Every row comes from one small tree of marks. The marks that hang from a mark follow it in brackets, in the order of their numbers. Every link used is in the known rows. Which tree was each row made from?
Known rows:
K_269{K_737}: [-0.61, -1.81,  2.05,  4.57,  2.13, -0.20, -3.51, -0.76,  2.28,  1.75,
  0.18,  0.22, -1.70,  0.08, -2.67,  0.84,  0.01,  0.08,  0.17,  1.96,
  0.74]
K_737{K_269{K_426{K_688{K_512{K_995{K_542}}}}} K_807}: [-0.64,  0.73, -2.40, -2.96,  3.56, -2.83, -2.38,  1.87,  1.46,  3.80,
 -0.91, -3.01,  1.07, -1.34,  4.86, -1.57,  0.37,  3.64,  0.20,  3.48,
  2.87]
K_807{K_737{K_269{K_426{K_688}}}}: [-1.18, -1.12,  1.99, -1.26,  2.96, -0.70, -3.85,  1.45,  1.43,  1.71,
  0.01, -1.15,  0.67, -0.53,  0.09, -1.58,  0.97,  2.86, -0.79,  1.84,
  0.88]
K_995{K_512{K_688{K_426}} K_542}: [-1.63,  1.13, -0.80,  3.50,  2.32,  0.07, -1.89, -1.05,  1.88,  3.33,
  2.84, -1.73,  0.08, -1.04,  0.54, -2.81,  1.07,  1.27,  3.13,  2.41,
  2.09]
K_269{K_426{K_688} K_737{K_807}}: [-1.28, -2.73,  2.08, -1.80,  3.92,  0.21, -3.86,  2.89,  1.45,  1.60,
 -0.35, -0.78, -2.09, -0.06, -1.74, -0.27, -1.19,  1.74,  1.87,  4.09,
  1.08]
K_269{K_426 K_737}: [-1.14, -1.48,  2.45,  4.07,  2.32, -0.50, -4.05,  0.54,  2.01,  1.46,
  0.24, -0.24, -2.38, -0.16, -3.28,  0.47, -0.75,  0.55,  1.35,  2.96,
  0.64]
K_542{K_995{K_512}}: [-0.89,  0.66, -0.42,  2.19,  3.10, -1.14, -2.15, -1.85,  2.35,  3.04,
  0.59, -1.01,  0.60, -1.46,  2.68, -0.95,  0.89, -0.06, -0.13,  2.34,
  2.19]
K_737{K_269{K_426{K_688}} K_807}: [-1.61, -1.00,  1.04, -4.95,  3.66, -2.11, -3.05,  3.85,  1.44,  2.24,
 -0.25, -1.62,  0.24, -0.86,  1.52, -0.75, -0.51,  3.03,  0.73,  3.35,
  2.11]
K_688{K_512}: [-0.86,  0.41,  0.22,  0.57,  2.37, -0.90, -3.28, -2.75,  2.80,  3.02,
 -0.55, -0.12,  0.39, -0.23,  2.25, -1.89, -0.04,  0.39, -1.08,  1.82,
  1.47]
K_688{K_426 K_512{K_168 K_737 K_995{K_542}}}: [ 0.24,  0.39, -1.82,  4.70,  1.84, -0.46, -2.35, -2.88,  2.25,  4.13,
  0.38, -2.24,  2.08,  0.59,  3.72, -2.47,  1.51,  3.77,  0.55,  2.70,
  1.55]
K_426{K_269 K_688}: [-1.64, -1.63,  0.76, -0.70,  3.18, -1.22, -2.58,  2.50,  1.72,  1.56,
  0.46, -0.45,  4.19, -0.67,  0.99, -1.14, -0.04,  1.46,  0.30,  2.17,
  1.93]
K_737{K_269 K_807}: [-0.66, -0.63,  0.20, -2.27,  2.83, -2.90, -2.61,  1.22,  2.18,  2.57,
  0.09, -0.67, -1.05, -0.43,  1.52,  0.81,  0.09,  1.71, -0.39,  1.99,
  1.99]
K_995{K_512{K_168 K_688 K_737{K_269 K_807}} K_542}: [ 0.85, -0.90, -1.71, -2.29,  3.10, -2.10, -0.99, -0.93,  1.81,  4.26,
  1.69, -2.27,  1.45, -0.80,  2.47,  1.47,  1.09,  3.35,  4.43,  1.90,
  2.68]
K_512{K_688{K_426}}: [-2.42, -0.10,  1.23,  3.78,  2.18,  0.46, -2.49,  0.17,  1.73,  2.39,
  1.72, -0.94, -1.54, -0.25, -1.81, -3.17,  0.15,  2.28,  1.22,  3.38,
  1.14]
K_512{K_168 K_737 K_995}: [ 0.13, -2.39, -0.67,  3.95,  2.19, -0.89, -2.13, -2.48,  2.26,  2.92,
 -0.05, -0.84,  0.08,  0.12,  1.23, -0.84,  1.09,  3.32,  0.47,  2.45,
  1.17]
K_426{K_269{K_737{K_807}} K_688{K_512{K_168}}}: [ 0.18, -2.47, -0.61, -2.85,  3.84, -0.76, -3.08,  0.47,  1.76,  2.88,
 -1.16, -0.39,  3.92,  0.30,  2.22,  0.99, -0.96,  2.28,  0.45,  3.10,
  1.50]
K_807{K_737{K_269{K_426}}}: [-0.78, -0.38,  1.70,  1.08,  2.33, -1.68, -3.94, -0.01,  1.92,  1.74,
  0.44, -0.63, -1.35, -0.38, -0.30, -0.34,  0.86,  2.05, -0.84,  1.44,
  0.68]
K_688{K_426 K_512{K_737}}: [-0.88,  0.82,  2.12,  1.92,  2.60,  0.94, -3.39, -1.49,  2.50,  3.02,
  0.54, -1.19,  0.83,  0.79,  0.52, -3.99, -0.26,  1.81,  0.10,  2.49,
  1.56]
K_737{K_269{K_426{K_688{K_512}}} K_807}: [-1.20,  0.29,  0.35, -5.89,  3.85, -1.79, -3.34,  2.09,  1.73,  3.15,
 -1.15, -1.84,  1.21, -0.85,  3.36, -1.92, -0.91,  2.80, -0.22,  3.36,
  2.41]
K_688{K_426{K_269{K_737{K_807}}} K_512{K_995}}: [-0.41, -0.21, -1.00,  4.11,  3.49, -0.63, -2.79,  0.57,  1.70,  2.74,
  0.02, -1.15, -0.61,  0.11,  0.03, -1.76, -1.18,  2.02, -0.62,  3.99,
  2.13]
K_269{K_426{K_688{K_512}} K_737{K_807}}: [-0.85, -1.42,  1.45, -2.63,  4.12,  0.52, -4.09,  1.01,  1.73,  2.53,
 -1.21, -1.00, -1.04, -0.02, -0.20, -1.36, -1.65,  1.55,  1.06,  4.13,
  1.39]
K_737{K_269{K_426} K_807}: [-1.21, -0.26,  0.63, -2.53,  3.03, -3.17, -3.17,  2.34,  1.95,  2.26,
  0.18, -1.18, -1.81, -0.67,  1.12,  0.46, -0.64,  2.15,  0.84,  2.94,
  1.98]
K_688{K_512{K_168}}: [-0.35, -0.35, -0.93,  0.05,  1.94, -1.35, -3.24, -3.91,  2.84,  3.54,
 -0.89,  0.00,  1.79,  0.12,  3.87, -0.70,  0.44,  1.53, -0.81,  1.79,
  0.99]

Which tree is each row?
[-0.11,  0.99, -0.29,  0.77,  3.26, -1.01, -2.33, -0.04,  1.94,  3.83,
 -0.15, -2.49, -0.67,  0.10,  2.37, -3.46, -0.08,  3.86, -0.96,  3.28,
  2.73] => K_688{K_426 K_512{K_737{K_269 K_807} K_995}}
[-0.21,  0.06,  0.94,  2.21,  3.53, -0.26, -2.03, -1.69,  2.29,  2.98,
  0.87, -1.50,  1.06, -0.89,  1.35, -1.19,  0.68,  0.64,  1.17,  2.34,
  2.31] => K_542{K_995{K_512{K_737}}}
[-1.55, -2.18,  2.92,  1.57,  2.96,  0.49, -3.96,  1.93,  1.52,  1.44,
 -0.15, -0.78, -0.42, -0.34, -2.82, -0.70, -0.56,  1.41,  1.20,  3.38,
  0.83] => K_269{K_426{K_688} K_737}
[-0.44, -1.33, -0.82,  2.20,  2.81, -0.99, -1.23,  0.78,  1.21,  3.69,
  1.01, -2.56, -1.31,  0.00,  0.23, -1.65,  0.64,  6.10,  1.54,  4.19,
  1.98] => K_512{K_168 K_688{K_426} K_737{K_269 K_807} K_995}
[-2.01,  0.54, -0.34,  2.92,  3.05, -0.23, -1.74,  0.34,  1.66,  2.62,
  2.74, -1.16,  1.92, -1.31, -0.46, -3.28, -0.30,  1.37,  2.32,  2.82,
  2.48] => K_995{K_512{K_688{K_426{K_269}}}}
[-0.77, -1.69,  0.67, -2.24,  4.11, -1.37, -2.27,  3.53,  1.15,  2.50,
 -0.35, -2.71, -0.42, -0.82,  0.80, -2.04, -0.18,  4.61,  1.17,  3.97,
  2.53] => K_512{K_737{K_269{K_426{K_688}} K_807} K_995}
[-1.02,  0.38,  0.06,  0.74,  4.87, -0.06, -0.99,  2.07,  1.17,  2.90,
  2.54, -2.50,  1.37, -0.80,  0.03, -2.38, -0.71,  2.75,  3.62,  4.71,
  3.21] => K_542{K_995{K_512{K_688{K_426{K_269}} K_737{K_807}}}}
[ 0.79, -0.47, -1.75,  0.49,  2.31, -1.80, -1.79, -1.03,  1.79,  4.37,
 -0.86, -2.89,  5.22, -0.53,  4.81, -0.76,  2.08,  4.61, -0.24,  1.78,
  2.36] => K_426{K_688{K_512{K_168 K_737{K_269} K_995{K_542}}}}
[-0.64, -1.04, -1.27,  6.53,  1.86, -0.10, -1.39, -0.80,  1.48,  3.43,
  1.87, -2.43,  0.11,  0.17,  0.01, -1.95,  1.72,  4.96,  2.95,  3.54,
  1.33] => K_512{K_168 K_688{K_426} K_737 K_995{K_542}}
[ 0.13, -0.02, -0.08,  2.15,  2.97, -1.44, -0.95, -1.49,  1.64,  4.02,
  1.03, -2.44,  2.85, -1.45,  1.59,  0.52,  1.39,  3.39,  1.81,  2.60,
  2.52] => K_542{K_995{K_512{K_168 K_688 K_737{K_269}}}}
[-0.12, -1.83, -1.46,  2.10,  3.45, -0.86, -1.01,  0.34,  1.61,  3.03,
  1.25, -2.07, -2.87, -0.29, -0.31, -0.98,  0.56,  3.40,  3.76,  3.66,
  2.02] => K_512{K_688 K_737{K_807} K_995{K_542}}
[-1.36, -1.16,  1.32,  0.19,  3.92, -0.10, -1.82,  3.14,  1.33,  2.00,
  2.29, -1.47,  0.07,  0.44, -1.91, -2.27, -1.25,  3.39,  3.58,  4.18,
  2.12] => K_512{K_688{K_426{K_269}} K_737{K_807}}
[-1.36,  0.96,  1.37,  4.31,  3.52,  1.32, -1.52, -0.53,  1.55,  3.24,
  2.22, -2.45,  0.22, -0.81, -0.93, -3.57,  0.47,  2.34,  2.43,  3.92,
  2.33] => K_542{K_995{K_512{K_688{K_426} K_737}}}
[-0.85,  0.52,  1.48,  4.77,  2.50, -0.17, -3.66,  0.30,  2.02,  2.23,
  0.53, -0.55,  2.25,  0.29, -1.06, -1.24, -0.99,  0.75, -0.50,  2.64,
  1.60] => K_688{K_426{K_269{K_737}} K_512}
[-0.32, -1.86,  0.41, -6.16,  4.12, -0.02, -3.37, -0.27,  1.97,  3.32,
 -1.11, -1.49,  1.73,  0.54,  3.30, -2.20, -1.00,  3.78,  2.22,  3.92,
  1.46] => K_269{K_426{K_688{K_512{K_168 K_737{K_807}}}}}
[-0.61, -1.23,  1.33,  1.03,  3.27, -0.06, -3.28,  0.84,  1.80,  2.17,
 -0.59, -0.52,  4.20, -0.31, -0.39, -0.68, -0.82,  0.77, -0.39,  2.38,
  1.76] => K_426{K_269{K_737} K_688{K_512}}
[-1.40, -1.48,  1.20,  3.06,  3.46, -0.12, -2.49,  3.07,  1.16,  1.78,
  1.80, -0.82, -1.35,  0.15, -4.06, -0.35, -1.40,  2.21,  2.58,  4.26,
  1.58] => K_512{K_688{K_426{K_269{K_737{K_807}}}}}
[ 0.17, -0.59, -2.04,  0.55,  3.51, -1.11, -2.12, -0.73,  1.93,  3.58,
  0.08, -1.65,  2.29,  0.71,  3.67, -2.53, -0.54,  4.34,  0.52,  3.85,
  2.24] => K_688{K_426{K_269} K_512{K_168 K_737{K_807} K_995}}
[-0.59, -0.31,  0.83, -2.62,  4.13, -1.12, -1.87,  0.89,  1.61,  3.15,
  1.55, -2.31, -1.63, -1.38, -0.76, -1.42, -0.90,  2.76,  4.28,  3.36,
  2.86] => K_995{K_512{K_688 K_737{K_269{K_426} K_807}}}
[-1.08,  0.24, -1.37, -3.40,  3.88, -1.99, -2.64,  1.42,  1.50,  3.52,
 -1.48, -2.44,  0.18, -1.36,  3.83, -2.82, -0.45,  3.71, -0.92,  3.95,
  2.74] => K_737{K_269{K_426{K_688{K_512{K_995}}}} K_807}
[-0.24, -0.98, -1.32,  0.29,  3.83, -0.45, -3.09,  0.93,  1.45,  3.11,
 -1.03, -2.14, -1.21, -0.53,  1.41, -1.10, -0.38,  2.41,  1.47,  4.28,
  1.89] => K_269{K_426{K_688{K_512{K_995{K_542}}}} K_737{K_807}}
[ 0.51, -1.87, -1.68,  4.29,  1.84, -1.71, -1.89, -1.99,  2.21,  3.13,
  0.51, -1.51,  1.09,  0.09,  2.33,  0.41,  1.91,  3.25,  1.76,  1.95,
  1.33] => K_512{K_168 K_737 K_995{K_542}}
[-0.50,  0.24,  0.83, -1.67,  3.93, -0.54, -2.87,  1.16,  2.13,  2.68,
  0.76, -1.22,  2.04,  0.87,  1.61, -2.75, -1.45,  2.22,  1.22,  3.30,
  2.45] => K_688{K_426{K_269} K_512{K_737{K_807}}}
[-0.63, -0.67,  0.48,  1.65,  2.80, -1.86, -2.16,  3.22,  1.19,  2.56,
  0.44, -3.29,  2.23, -1.11,  0.90, -1.24,  1.25,  4.19,  1.65,  2.81,
  2.42] => K_512{K_737{K_269{K_426{K_688}}} K_995{K_542}}
[-0.76, -1.22,  1.62,  1.08,  2.19, -1.72, -2.35,  0.56,  1.55,  2.80,
  0.84, -1.93,  0.74, -0.53, -1.33,  0.28,  0.13,  4.51,  3.03,  3.16,
  1.41] => K_512{K_168 K_688 K_737{K_269{K_426}}}
[ 0.07, -2.16,  0.38, -1.81,  2.98, -1.81, -1.68,  0.30,  1.72,  3.28,
  0.59, -1.41, -0.16,  0.05,  0.22,  1.04,  0.22,  4.35,  2.58,  2.85,
  1.67] => K_512{K_168 K_688 K_737{K_269 K_807}}
[ 0.52, -0.10, -2.61,  1.13,  2.84, -0.78, -2.24, -2.01,  2.17,  4.30,
  0.12, -2.24,  0.48,  0.91,  4.65, -2.08,  0.88,  4.09,  1.29,  3.38,
  1.80] => K_688{K_426 K_512{K_168 K_737{K_807} K_995{K_542}}}
[-0.33, -2.15,  0.29, -3.19,  3.65,  0.07, -4.00, -0.25,  1.78,  3.07,
 -1.59, -0.80,  0.31,  0.27,  1.49, -0.22, -1.16,  2.64,  1.14,  4.11,
  0.88] => K_269{K_426{K_688{K_512{K_168}}} K_737{K_807}}
[ 0.26,  0.11, -2.37,  7.47,  1.77, -1.54, -2.58, -1.04,  1.79,  3.34,
  0.44, -1.56,  3.42,  0.07,  1.91,  0.21,  0.82,  2.73,  0.04,  2.79,
  1.57] => K_688{K_426{K_269{K_737}} K_512{K_168 K_995{K_542}}}
